What can hang from each mark
z_324: z_855
z_897: z_646 z_855 z_864
z_796: z_855
z_596: z_855
z_595: z_181 z_855 z_897
z_181: z_595 z_855
z_271: z_646 z_855 z_864
z_382: z_855
z_646: z_181 z_596 z_855 z_897
z_864: z_855
z_855: z_271 z_382 z_596 z_765 z_914

Every row comes from one small tree of marks. Brackets hold a mark, then the marks that hang from it, in the order of their numbers. Every link used is in the known rows. Which tree was each row made from?
Known rows
(z_382 (z_855 z_596 z_914)): [  4   1   2   6  -3  -6  -1   3  21   3  -3  -4   1  -4   0  -6 -15  -7
 -10   0   6  -1  -2   1  15   5  -5 -15   9   8  -1   1   1]
(z_181 (z_595 z_897) (z_855 z_382 z_596 z_765 z_914)): [ -7   3  -7   9   2   1  17 -25   9 -10  -2  -2 -25  -3   7 -19  -2 -10
 -22 -18   4  15   5  10  16  10 -23 -10 -42   4  -2  12  -2]
(z_855 z_271 z_382 z_596 z_765 z_914): [-53  -3 -24   9  -8  -4  42  -5  19 -12  -6  15 -24 -19   8 -12   8 -18
 -25 -21  14 -16   4   5  40  28   3 -12 -47  11  -7   4  -1]
(z_646 z_855): [ 19   5  16   0   7   2 -17  11  -6   7  -3  -3  25   8  -7  -4  -5   9
  10  -7 -14  -9  -6  -4 -26   2 -11  -4  21  -8   5  -3   5]
(z_897 (z_646 z_596)): [ 18  -8   4 -12   7  -4 -23   7  -9   4   5 -10  13  11 -20   4 -21  -3
  18 -11  -5  -1  -1  -2 -14 -17   6  14  38  -7  -2 -19  -1]
(z_796 (z_855 z_271 z_914)): [  5  11   5   6   1 -11   1   7  14  -8   1   1   4   0   5  -3   6  13
 -14 -26  -5  -2  -3  -3  14  10  18 -14 -14  -1  -5  -4   3]
(z_864 (z_855 (z_271 z_646) z_382 z_596 z_765 z_914)): [-36   3 -18   6 -17  -4  29  -3   7  -8  -4  13 -11 -10  -3   0  15   1
 -20   1  14  -6   0   3  30  17  13  -4 -43   5  -2  21  -3]
(z_595 z_181 (z_897 (z_646 z_596) (z_855 z_271) z_864)): [ 21   2  -8  -7   1  -7   7  -4  -8   7   9  -7   4   9 -12  11  -7   0
  18   4 -14  -2   3   1 -13   2  -8   8  61 -15   4  -2   0]
(z_796 (z_855 (z_271 z_646 z_864))): [ 10   5  12  -2  -5  -7 -15  14   0   0   3  -1   2   5   4  11  14  20
  12  -7  -8  12  -2  -5  -1 -19  23   3   2   2  -6   2  -2]
(z_596 (z_855 z_271 z_382)): [ -7   3   7   6   6   6  15  10 -10   3  -1  -6   3   5  13   0   1   4
  10   6   0   5   5 -13  -3  -4   8  -1  22  -1   0   8  -4]
(z_897 (z_855 z_765) z_864): [ 30   7  -1   5  -4   0   3  -2 -13   7  11 -21   6  -2   4  -5   1  14
  -1  13  -2   3   0  -7 -23   6  -3  -8  30  -3   4  -1  -2]
(z_897 z_864): [ 26   5   2  -4   2  -3 -14   9 -18   5   4  -8  -2   6   3  -4  -2  11
  10  10  -9   1   0  -5 -18  -6  -4   0  25  -2  -3 -10  -3]
(z_324 (z_855 z_382 z_596 z_914)): [ 12   1  -5   7  -7 -10   5   1   1  -9  -6   5  -4   0   9 -10  -3   4
 -10   5  10   4   6   2   8  12   7 -11  -8   8   8   0   0]
(z_596 (z_855 z_271 z_382 z_765)): [-20   0   4   8   4  10  24   2  -9   4   1  -5  -1  -4  11  -3   4   0
   1  -2   7   2   5  -7   0   3   6  -4  12   0   0  10  -4]
(z_271 z_646 z_864): [ 17  -8  13 -11  -9   2 -33  13 -23   5   4  -3  -1  12   0  14   9   8
  33  22  -4  16  -3   2 -16 -29   1  25  10   1  -4  -6  -6]
(z_382 (z_855 (z_271 z_646 z_864) z_596 z_765 z_914)): [-33  -3  -2   1 -16  -3  15  -2  23   4  -2   3 -18 -17  -2   4   1 -10
  -7   3   9   5  -3   8  21  -3   3  -2  -9  10  -6  11  -2]
(z_595 (z_181 z_855) (z_897 z_864)): [ 28   7   4  -1   5   1 -11  -8 -11   6   4  -3  -5   9   2   1   6   4
   9   5 -15   7   5   3 -10  -5 -32  -3  37 -10   1  -3  -2]
(z_271 (z_646 z_596) (z_855 z_765) z_864): [  0 -13  16 -17 -14   9 -34  -6 -16  12   4   6  -2   0  -3  15  -1  -2
  27  32   3  14  -5   7 -22 -36   9  35  -5   1   0 -11  -1]
(z_646 z_596 z_897): [ 12 -12  -4 -13  17   7 -28   4   6   4   1   4  -2  12 -17   3 -11  -7
  10 -15  -9 -12  -6   2 -29  -4   2   5  12  -4   0 -27   5]
(z_596 (z_855 (z_271 z_864))): [  3   2  14  -5   2   7   6  10 -14   8   2 -11  -1   8   6   8   4   7
  17  12  -1   9   0  -9 -24 -12  17  15  24  -4  -4   4  -2]
(z_897 (z_646 z_181 z_596) (z_855 z_382 z_765) z_864): [ 23   2  -8  -2   5  -1   4  -4 -13  -2  11 -23  25  -1 -12   3 -19 -10
   2  23  -5  -7   2 -10  -9  -9   2  -2  43  -2  11  -2  -1]
(z_864 (z_855 (z_271 z_646) z_382 z_765)): [-24   5  -9   0  -6   2  14   1  -6   1  -1   6   4  -6  -3   4  16  13
  -1   4   8   2   0  -4  15  -4   7  -3  -9  -1  -1  20  -5]
(z_646 (z_181 z_855)): [ 32   2  11  -2  14   6 -16   6   1   1  -1 -18  19   8  -5   5  -1  -1
  -3  -3  -7   3   0  -7 -16 -12 -16   1  12  -1  -1 -10   1]
(z_646 z_181 z_596 z_897): [ 20 -14  -4 -16  23   8 -25   7  10   0  -2   2  12  14 -23  12 -13 -19
   5 -11 -10 -19  -5   1 -30  -4   1   8   8  -2   2 -27   9]
(z_855 (z_271 (z_646 z_596) z_864) z_382 z_914): [-32  -5 -12  -6  -4   1   4   1  -1 -10  -2  16 -14  -1   6   6   4 -11
  13   9  -2  -3  -3   1  22 -10  -2   9 -23   3  -4  -4  -2]
(z_595 z_181 z_855 z_897): [ 29  -5  -6   6  11  -7 -15  -3  -8   6  -3   4  -1   6  10   7   4   2
  22 -11  -4   1   8   4   0  13 -14  -7  36 -15   6   3   2]
(z_595 z_181 (z_897 z_855)): [ 36  -1   2   2   3   0  -3  -1  -7   8   6  -6  15  15   3   8   4   5
  15  -1  -4   1   2   3  -8  13 -20  -3  43 -11   6   0   2]
(z_271 (z_646 (z_855 z_765))): [  5  -5  16   4  -9   4 -20   9 -11   8   0   3  12   5 -11   2   3  12
  15  -5 -11   3  -4   5 -18  -1 -15   7   8  -5   3   1  -1]
(z_382 z_855): [ 16   1  10   0   8   0 -16   6   7  12   0 -13  16   0   1  -1 -14   6
   8   3   0   6  -2  -7   1 -16  -9 -15  42   2   0   1  -1]
(z_324 z_855): [ 35   0   9  -2   2  -5 -15   8 -10   5  -1  -7   7   7   0  -2  -2  21
   7  -1   4  14   3  -1 -24  -4   7  -2  29  -3   6  -5   1]
(z_181 z_595 (z_855 z_914)): [ 21   8   7   0  12   1 -16 -16   1  -3   3 -14  -5   6   1 -13 -10  13
 -12 -13 -10  20  -1  -1 -11  -8 -22   4 -20  -7  -6  -1   2]
(z_596 (z_855 (z_271 z_864) z_914)): [ -4   5  12  -1  -1   3  11   5  -8   1   2  -6  -3   5   8   4   3   2
   5  15  -1   5  -2  -4 -13   1  14  13   3  -4  -2   2  -1]
(z_271 z_646): [ 17  -8  10  -1  -7   1 -27  15 -14   6   3  -2   1  13  -3   7   3  12
  23   0  -6  12   0   2 -10 -10  -8  13  14  -1  -4  -8  -5]
(z_855 z_271 z_382 z_596 z_914): [-37   1 -22   7  -4  -7  31   6  16 -12  -8  13 -18  -7  12  -9   4 -14
 -14 -11   6 -14   3  -1  35  20   4  -9 -35  10  -7   1  -1]
(z_382 (z_855 z_765)): [  3  -2   9   1   5   3  -6  -2   9  12   2 -11  11  -9  -3  -3 -10   1
   0  -5   7   4  -2  -1   4  -9 -11 -17  33   3   0   4  -1]
(z_595 (z_181 (z_855 z_596 z_914))): [ 12   1   0   3   1   0 -10  -8   8   0   1   0  -1   3  -2  -2   0   0
 -10 -10  -5  -1   4   1   5   3 -22   4  -2  -3  -5  -6   3]

Write each row's tree
[-11  -8   4   5  -7   5 -14  -2  -3  -3  -1  16   6   3 -12  -2  -8  -6
   8 -11  -8  -9  -5   6  -2   7 -20   0  -9  -3   6  -5   3] | (z_271 (z_646 z_596 (z_855 z_382 z_765 z_914)))
[-13  -2   4   2  -6   2   0  -3   0   6  -3   4   2 -10  14  -6   0  -5
  -4  20  13   0   3   0  11  -6   7   2 -15  11   2   1  -3] | (z_271 (z_855 z_382 z_596 z_765))
[-54  -3 -21   1 -10  -2  37  -7  12 -12  -5  13 -25 -19  10  -6  13 -22
 -17  -3  15 -13   2   6  36  14  11  -3 -49  14  -8   7  -1] | (z_855 (z_271 z_864) z_382 z_596 z_765 z_914)
[-26  -7 -15  12  -8  -3  20  -7   7 -12  -3  10 -12 -12   9 -14   1 -19
 -22 -10  16 -14   4   7  33  26  -5 -13 -43  12  -2   0  -2] | (z_855 z_382 z_596 z_765 z_914)
[ 13   6   0 -10  -8  -4  -6   2  -9  -2  -1  -1   4   5  -2   6   9   1
   0  23   9  -2  -5  -1  -6  -6  20  13 -19   3  -2   6   1] | (z_271 (z_864 (z_855 z_596 z_914)))
[ 15   0  -7  -1  13  -7   2  -3  -4   3  -4  -3 -19   5   8   0  -3   9
  16 -26  -7  16   3   2 -12   5   3  -1   8 -12  -3  10   1] | (z_181 (z_595 (z_855 z_271) z_897))
[-13   6  -5  15 -12 -13   9  10  16 -14  -2  12  -9  -2  11  -2   9   6
 -13 -17  -1   0   3  -1  35  10  17 -14 -33  11  -4   6  -2] | (z_796 (z_855 (z_271 z_646) z_382 z_596 z_914))
[-15   2  -6   1  11   7   2 -12   4   3   2   1   2  -9   2  -2   7   3
  -5 -12  -3   0   7  -5  14  -9 -27  -4  11  -5  -4   2   0] | (z_595 (z_181 (z_855 z_271 z_382 z_765)))
[  1  17  -5  -8   2 -11   3   8 -19   1   4 -12  12  -2  -6   1  -1  15
   7  32  -7   2   1 -11   3 -21  15   2  35  -5   2  13  -8] | (z_897 z_646 (z_864 (z_855 z_271 z_382)))
[ 21   0 -12 -15  19   5 -17   3   0  -3  -1   4  13   9 -20  10  -9 -12
  -1  18 -11 -20  -5  -6 -26  -9   5   0   9  -1   8 -12   7] | (z_646 z_181 z_596 (z_897 (z_864 (z_855 z_382))))
[-10  -2  -8  -7  -5   4   9   1   0   5  -1   5   4  -1 -21  14   9   5
  -4 -12   6  -5  -4  -1  -7   0  12   9  -7  -5  -3   8   2] | (z_864 (z_855 (z_271 (z_646 z_181 z_596)) z_765))
[-18   2  -7   5  -1  -6  22  -7   5  -7  -4   6  -7 -14   7 -10   5   8
 -16  -7  12   4   3   4  14  13   4 -15 -10   1   6   5   0] | (z_324 (z_855 z_271 z_382 z_765 z_914))
[ -1  -9   1  -9  15  11  -8   6   7   5   1   2  -8  11 -14   7  -9  -4
   9 -11 -11  -6  -3  -3 -37  -2  14  10  18  -6   1 -17   4] | (z_646 (z_596 (z_855 z_271)) z_897)
[-4  4 10  6  0  2 15  6 -3  1  1 -5 -2  5  6  0 -1  5 -2 -1 -1  2 -1 -3
 -9 13  8  6  4 -6 -2  0 -1] | (z_596 (z_855 z_271 z_914))
[-17   1   8   8  -3   5  24  -2  -1   2   3  -4  -8  -3   3  -3   3   1
 -10  -8   6   0   0   1  -5  19   8   3  -6  -5  -2   3  -1] | (z_596 (z_855 z_271 z_765 z_914))
[-13  -4   5  12 -16   0  -4   5  -1  -3  -3  11   3  -1  -4  -5   2  -3
   1   1  -5  -5  -1   8   7  12 -15  -1 -22   3   5   6  -2] | (z_271 (z_646 (z_855 z_382 z_596 z_765 z_914)))
[ 29 -10  -6  -8  11   4   4 -14   2  -3   2  -2   5  13 -16   6 -19 -18
  -4 -26   0  -5  -4   6 -20  15 -11   6  -7  -7   2 -10  11] | (z_646 (z_181 (z_595 (z_897 (z_855 z_765 z_914)))) z_596)
[-20  -9   9 -10 -13   6 -24   1  -6   6   0   7  -8  -8   9   9  12  -6
  16  58   3  14  -1  10   0 -32  15  26 -28  14   5   2  -7] | (z_271 (z_646 z_897) (z_855 z_382 z_596 z_765) z_864)
[-36   0  -7  -4   5   7  14 -12   8  -6  -6  19   5  -9  -9  -5  -6 -18
  -3 -15  -5 -25  -8   1  -1   7  -6  -7 -18  -4   4  -2  10] | (z_646 z_596 (z_855 (z_271 z_864) z_382 z_765 z_914))
[  1   6  10   1   3  -1 -14  -2  -5  -1  -2   4  17  -3  20  -7  -5   0
   1  34   4   2  -2  -2  16  -7  -4   0 -13   3   6  -6  -1] | (z_271 (z_855 z_382 z_914))
[ 10  -2   2   3   2  -1  -1  -3  -9   0  -2  -3   5  -5   6  -8   1  12
  -1   1  12  10   6   0  -3  -2   1 -14  17   3   9   3  -1] | (z_324 (z_855 z_382 z_765))
[  0   9 -11   5  -6  -6  10   1   0  -8  -5   6   7   1   3  -5   4   1
 -16  12  12 -10   0  -4  20  13  10  -8 -27   5   3  12   0] | (z_864 (z_855 z_382 z_596 z_914))
[ 14  -2 -11 -14  13   4 -11  -5   6  -4   1   5   6   3 -26   8  -8 -15
 -15  10  -8 -23  -7   4 -26   5   5   3  -9  -4   7 -15   9] | (z_646 z_181 z_596 (z_897 (z_864 (z_855 z_765 z_914))))
[ -3   2  -7   4  -1  -2  13  -8  14  -1  -2   7 -17   4   0   1   9  -7
  -7 -18  -5  -1   4   9  11  15 -24  -1  -1  -5  -4  -1   1] | (z_595 (z_181 (z_855 z_271 z_596 z_914)) z_897)
[  0  -5  21 -11 -14   3 -24  -3 -12   3   3   1  12  -5   3  17   6  -8
   9  52   3  12  -6  12  -2 -22   2  32 -29   4   3  -5  -1] | (z_271 (z_646 z_181) (z_855 z_765 z_914) z_864)
[-31   0  -7   7  -6  -4  25  -4  32   3  -4   0 -13 -19  -3  -6  -6 -10
 -21 -15  10  -5  -2   5  24  13  -2 -17  -4   8  -6   8   1] | (z_382 (z_855 z_271 z_596 z_765 z_914))
[  0  -3  12  10   3  10   7  -1 -18   4   3  -8   7   2  11  -5  -2   0
   4   6   8   4   6  -7  -5   0  -1  -4  14   0   4   7  -4] | (z_596 (z_855 z_382 z_765))
[ 17   7   4  -1  18   6 -15 -12  -7  -1   1 -14   1   5   8 -13  -9  13
   0  -6 -10  23   4  -9  -6 -25 -23  -2  -3  -2  -4   6  -1] | (z_181 z_595 (z_855 z_382))
[-13   4  -4  11 -10 -12  19   0  24  -9   0   8 -13 -10   1  -6   9   3
 -29 -38   6  -8   0   4  21  23  25 -14 -38   7  -8   1   3] | (z_796 (z_855 z_271 z_596 z_765 z_914))
[-25   6  -7   8  -9  -9  20  -3  16 -14  -1   9 -10 -14  12  -5  13  -5
 -22 -15   9  -7   1   1  34   8  26 -15 -44  13  -4   9   1] | (z_796 (z_855 (z_271 z_864) z_382 z_596 z_765 z_914))
